In the rows, zero is written as 128.
Known rows, with every step that occurs
gamod tesodul bulopo lomup tusuk lasu: [127 178 107  67  93 149 124 177  92 149  92 131 161 142 120 215 110  66
 111 146 125 144  98  74 104 220 142 155 114 135 129 178 132 149  67]
gamod tesodul bulopo: [137 152 102 107 104 136  70 132  86 123 116 132 119  99 107 150 150 100
 182 123  78 112  82 103 135 178 138 125  91 140 149 145 144 155  96]
lasu tusuk lomup: [120 195 170 121 120 154 129 116 161 124 190 157 176 136 170  92  88 155
 118 114 123 170 151 191 118 136 105 162 163 101 145 148 133 109 165]
sebuv tesodul bulopo lomup beluva lasu: [144 123 109 136 122  80 157 128 101 112 132 148 129 128  99 125 146 120
 189 195  97  98 116 117 120 124 137 116 165 131 101 155 152 110  76]
sebuv muzol genov lomup tusuk lasu beluva: [127 111 141 110 124 145 181 196 177 130 126 130 176 163 160 149 143  81
  70 148 172 165 132  87  76 166 116 115 112 150 104  76 125 130 100]
tusuk lasu genov: [142 174 152  88 131 132  69 132 162 110 110  64 116 192 152 165 109 161
 144 116 133  98 138 116 164 132 137 113 133 102 145 156 141 155 109]
sebuv tesodul bulopo lomup beluva: [145  96 155 121 122  87 122 128 109 123  73 146 109 136 103 128 172  85
 177 169 125 105 106 131 113 148 123 128 135 145 120 130 149 161  93]
lasu tusuk: [ 97 136 147 117 134 114 114 125 145 129 170 119 131 138 140 121  79 159
 164 131 138 152 136 191 117  99 102 134 180 125 161 124 120 111 172]
beluva lasu genov muzol: [182 173 114 156 133 113  60 121 104 128 155 116 120 147 115  92  92 236
 138 133 114  90 115 126 189 114 137  98 173 131 198 146 130  93  95]
lomup beluva lasu genov: [162 133 144 136 137 100  98 140 161 109 125  83 135 166  97 125 105 207
 183 143 125  98 150 130 162  77 151 111 167 114 125 135 132 114 104]
gamod tesodul sebuv muzol genov lomup tusuk: [ 90  89  90 120 182 134 210 213  91 128  72 135 122  92  81 153 134 128
  84 118 158 148 132 119 115 156 161 184 132 157 124  81  79 129 147]
tusuk lasu: [149 164 130 102 110 153 118 120 156 131 152 107 129 160 155 171 118  99
 101 114 119 111 125 100 126 176 112 137 112 108 124 148 152 154 135]
gamod tesodul: [129 140 133 126 135 136 107 169  78 121 125 142  85  93 114 158 129 134
 155  93 154 140 112  99 139 124 141 169 107 114 140 147 109 153 131]
beluva lasu tusuk lomup gamod: [130 197 140 155 104 132 146  60 160 144 176 131 206  97 151 123  90 116
  78 116  74 144 131 174 131 103  88 109 145  93 111 160 152  89 154]
bulopo tesodul sebuv muzol genov lomup: [ 76  69  76 126 167 131 221 162 103  97  98 144  53 108 111  97 203 111
  98 140 145 121 128 127 147 116 157 153  95 130 109  77  98 160 170]
gamod tesodul bulopo lomup tusuk lasu beluva: [143 138 142  81  73 153  92 189 126 126 103 159 177 144 152 176 134  66
 120 156 162 169 102  69  55 203 127 116 106 145 117 148 145 140  46]
tesodul bulopo lomup gamod: [128 149 124 125  93 128  89  65 115 141  62 138 135 114 118 148 165  51
 120 148  58  97  81 131 150 141 125  67  90 133 117 170 155 156 102]
tusuk lomup beluva lasu genov muzol: [207 177 138 172 122 121  81 117 123 135 163 127 159 146 111  75 104 228
 114 126 118 105 125 127 173 120 126 120 173 127 180 138 136  88  92]
lomup gamod: [141 140 144 150 113 128 105  74 159 145 105 111 136  96 131 148 121  95
  91  95  88 104 118 147 151 115  94  93  95 116 116 135 151 151 162]
muzol genov lasu tusuk lomup gamod tesodul: [110 154 119 141 134 120 158  89  92 143 130 105 136  78 147 163 136  79
 106  82 124 166 135 147 132  94 103 149 104  98 143 144 106 123 157]
bulopo tesodul sebuv muzol: [ 93  93 139 134 129 136 160 157 103 134 135 163  58 110 104  72 159 139
 114 103 173 119 109  91 127 154 201 135  93 148  87 127 103 139 158]
beluva lasu: [146 155 100 141 121 131 137 129 139 116 182 135 128 125 118 118  98 169
 155 151  91 106 133 120 146 118 144 125 148 117 117 156 139 103 127]
lomup gamod lasu tusuk: [ 90 126 110 124 125 128 108 108 115 131 157 140 139 124 121 126  67 160
 141 142 112 145 137 182 124  69  80 129 150 130 129 143 140 117 130]
tusuk lomup gamod: [155 187 164 152 104 154 120  64 168 141 127 135 175  95 152 124 121  95
  57  84  78 125 129 155 148 139  94 118  91  99 107 153 162 142 160]
lomup beluva lasu genov muzol: [198 150 127 171 129 101  74 122 115 139 148 110 133 150  95  91 101 226
 136 132 125  88 116 121 178 107 130 105 176 137 186 128 129  91  94]
tesodul bulopo lomup tusuk: [123 150 126  83  99 143 107 178 115 143  67 154 154 132 104 153 100 113
 147 162 112 141 106 132 116 208 151 136 131 164 136 156 132 146  87]
tesodul sebuv muzol: [113 100 145 149 165 147 143 134 118 139 137 152  86 140  97  76 165 147
 109  99 144 102 108  96 129 149 203 119 123 168  98 113  95 112 159]
lomup beluva lasu tusuk: [121 119 124 146 123  86 160 124 154 136 202 117 172 130 105 120  74 165
 173 160 126 148 144 169 103  73 110 130 212 127 130 120 123  69 148]
genov lasu tusuk: [ 91  89 135 121 130 100 111  88 140 134 159  94 111 130 151 134  90 138
 183 127 151 148 152 177 122  85 104 135 177 109 162 106 107 109 181]
sebuv tesodul bulopo lomup gamod lasu: [105 130  90 106 120 131  93 105  58 107  78 178  86 118 119 129 131 115
 152 170  83  99 111 130 145 118  99 117  88 136 101 185 176 169  57]

Rows
[108 129  99 132 108  88 147 136  88 135 168 140 163 125  84 141 113 129
 199 187 117 152 105 139  98  86 134 127 197 133 131 152 111  73  91] : gamod tesodul bulopo lomup beluva lasu tusuk
[123 183 149 142 118 135 126 116  92 138 140 141 157  69 131 162 111  98
 100  78 127 163 112 136 131 102 103 154 111  93 128 161 121 125 142] : lasu tusuk lomup gamod tesodul
[138 177 152  77 128 130  83 166 168 126  94  60 153 179 141 184  70 166
 132 114 146 118 147 122 147 159 134 132 141 115 145 150 137 148 100] : lomup tusuk lasu genov
[154  65 159 140 147 105 115 147 163 103  71 108 126 131  81 135 152 146
 145 131 156 104 139 132 156  71 116 151 148 103 118  69 128 161 136] : lasu genov lomup beluva
[176 160 143 149 139 122  39 122 112 130 122 111 102 150 124  92 105 220
 130 109 134  94 113 138 187 128 123 107 154 137 213 129 130 126 114] : lasu genov muzol
[145 170 131  87 104 149 135 164 163 153 129  99 172 144 144 195  71 108
  84 117 133 135 136 103 107 207 110 158 125 127 127 143 145 144 125] : lomup tusuk lasu
[ 93 137 150 156 156 142 161 121  84 152 151 158 130 102 100  97 156 119
  82  79 148 140  99 101 114 123 183 133 131 144  94 135  82  86 153] : lasu tusuk lomup gamod tesodul sebuv muzol
[ 82  89 106 120 153  90 155  89 140 135 154  69 101 147 164 126 113 128
 177 135 136 150 167 200 117  89 104 127 166 129 177  96  98 107 195] : muzol genov lasu tusuk
[140 160 117 134 112 184 103 101 121 125 132 178 141 111 127 108 102 152
  87 118  85 124 141 137 152 118  96 149  75 114  91 168 172 149 109] : tusuk lomup gamod lasu
[148 121 156 135  93 180  79 125 155 108 136 199 160 124 158  86 122 136
  96 134 135 155 142 125  93 117  90 113  81 130  88 136 177 142  85] : tusuk lomup gamod lasu beluva
[ 89  76  84 136 198 140 209 143 115 104  98 136  75 129 108 101 207 116
  92 137 122 103 129 131 148 113 156 140 119 143 118  67  92 140 173] : tesodul sebuv muzol genov lomup
[154 127 166  98  86 153 106 178 189 129 134 136 185 150 171 158  96 104
  93 132 173 162 140  99  58 189  99 121 117 137 117 117 155 138 100] : lomup tusuk lasu beluva
[135  57 139 132 125 125 116 112 177 113 119 112 100 148 187 104 168 107
 154 130 165 145 165 139  89 119 114  96  99 141 141  77 130 141 149] : muzol genov lasu beluva
[123 150 126  97 130  89  89 106 109 100 115 119 102 111 157 125 138 107
 194 143  74  85 112 158 127 185  93 110 117 142 150 136 179 164 109] : sebuv tesodul bulopo
[ 95  94 133 151 180 127 135 141  70 124  82 137  83 103  70 124 184 129
  99  88 157 100  92  70 156  92 200 119 118 135  91 113  79 121 132] : lasu genov lomup gamod tesodul sebuv muzol
[171 114 119 161 117 110 155 130 158 132 172 124 151 125  87 119 112 158
 152 150 108 110 138 115 125 103 134 131 157 123 101 126 140  99 126] : lomup beluva lasu
[134  70 128 135 107 159  83 138 141  92 104 192 132 112 132 112 137 128
 109 153 144 138 132 115 104  83  81 111  87 125  85 105 169 154  84] : genov lomup gamod lasu beluva
[102 160 148 133 145 137 190  98 149 146 189 119 152 152 177  85 128 127
 120 113 131 170 158 173 129 120 132 148 151 124 143 113  98  92 177] : sebuv muzol genov lasu tusuk lomup
[ 99  59  91 141 179 120 181 105  89 141 112  88  45 128 130 120 197 104
 144  97 153 116 147 102 136 121 185 134  98 151 135  95  69 123 174] : gamod tesodul sebuv muzol genov lasu
[107 122  89  96 155 148 207 168 139 138 106 107 149 144 119 174 135  93
  45 128 135 125 134  96 104 196 146 160 125 143 109 104 111 131 137] : tesodul sebuv muzol genov lomup tusuk lasu
[144  52 169 131 102 129  72 112 173 114 125 137 110 130 172 111 145 111
 163 125 179 141 150 114  92 117 116 104 111 120 126  90 137 141 137] : genov lasu beluva
[112  81 110 142 164 113 186 100 136 153 128  71  71 156 149 114 175 104
 147 114 132 115 149 122 157 116 158 114 100 149 141  81  87 131 173] : sebuv muzol genov lasu
[107 159 138 122 135 138 160  85 157 130 178 119 151 142 188  98 116 133
 129 118 121 169 173 199 120 128 107 159 151 106 158 122 117 104 184] : muzol genov lasu tusuk lomup
[107  28 131 132 117 119 149 127 143 113 120 134  66 128 171  75 193 102
 141 126 198 150 155 112  76 132 157 100  77 147 111  83 111 139 152] : bulopo tesodul sebuv muzol genov lasu beluva
[150  90  78 160 145 106 208 136 150 114 146 121 141 121  86 125 149 136
 133 171  99 108 146 126 133  83 123 140 152 118 104  92 128 108 136] : muzol genov lomup beluva lasu
[118 145 133 135 125 129 113 131  54 131  73 150  92  81 104 180 153  73
 123 106 139 136  89  94 150 101 139 135  90 107 118 177 110 155 108] : bulopo lomup gamod tesodul
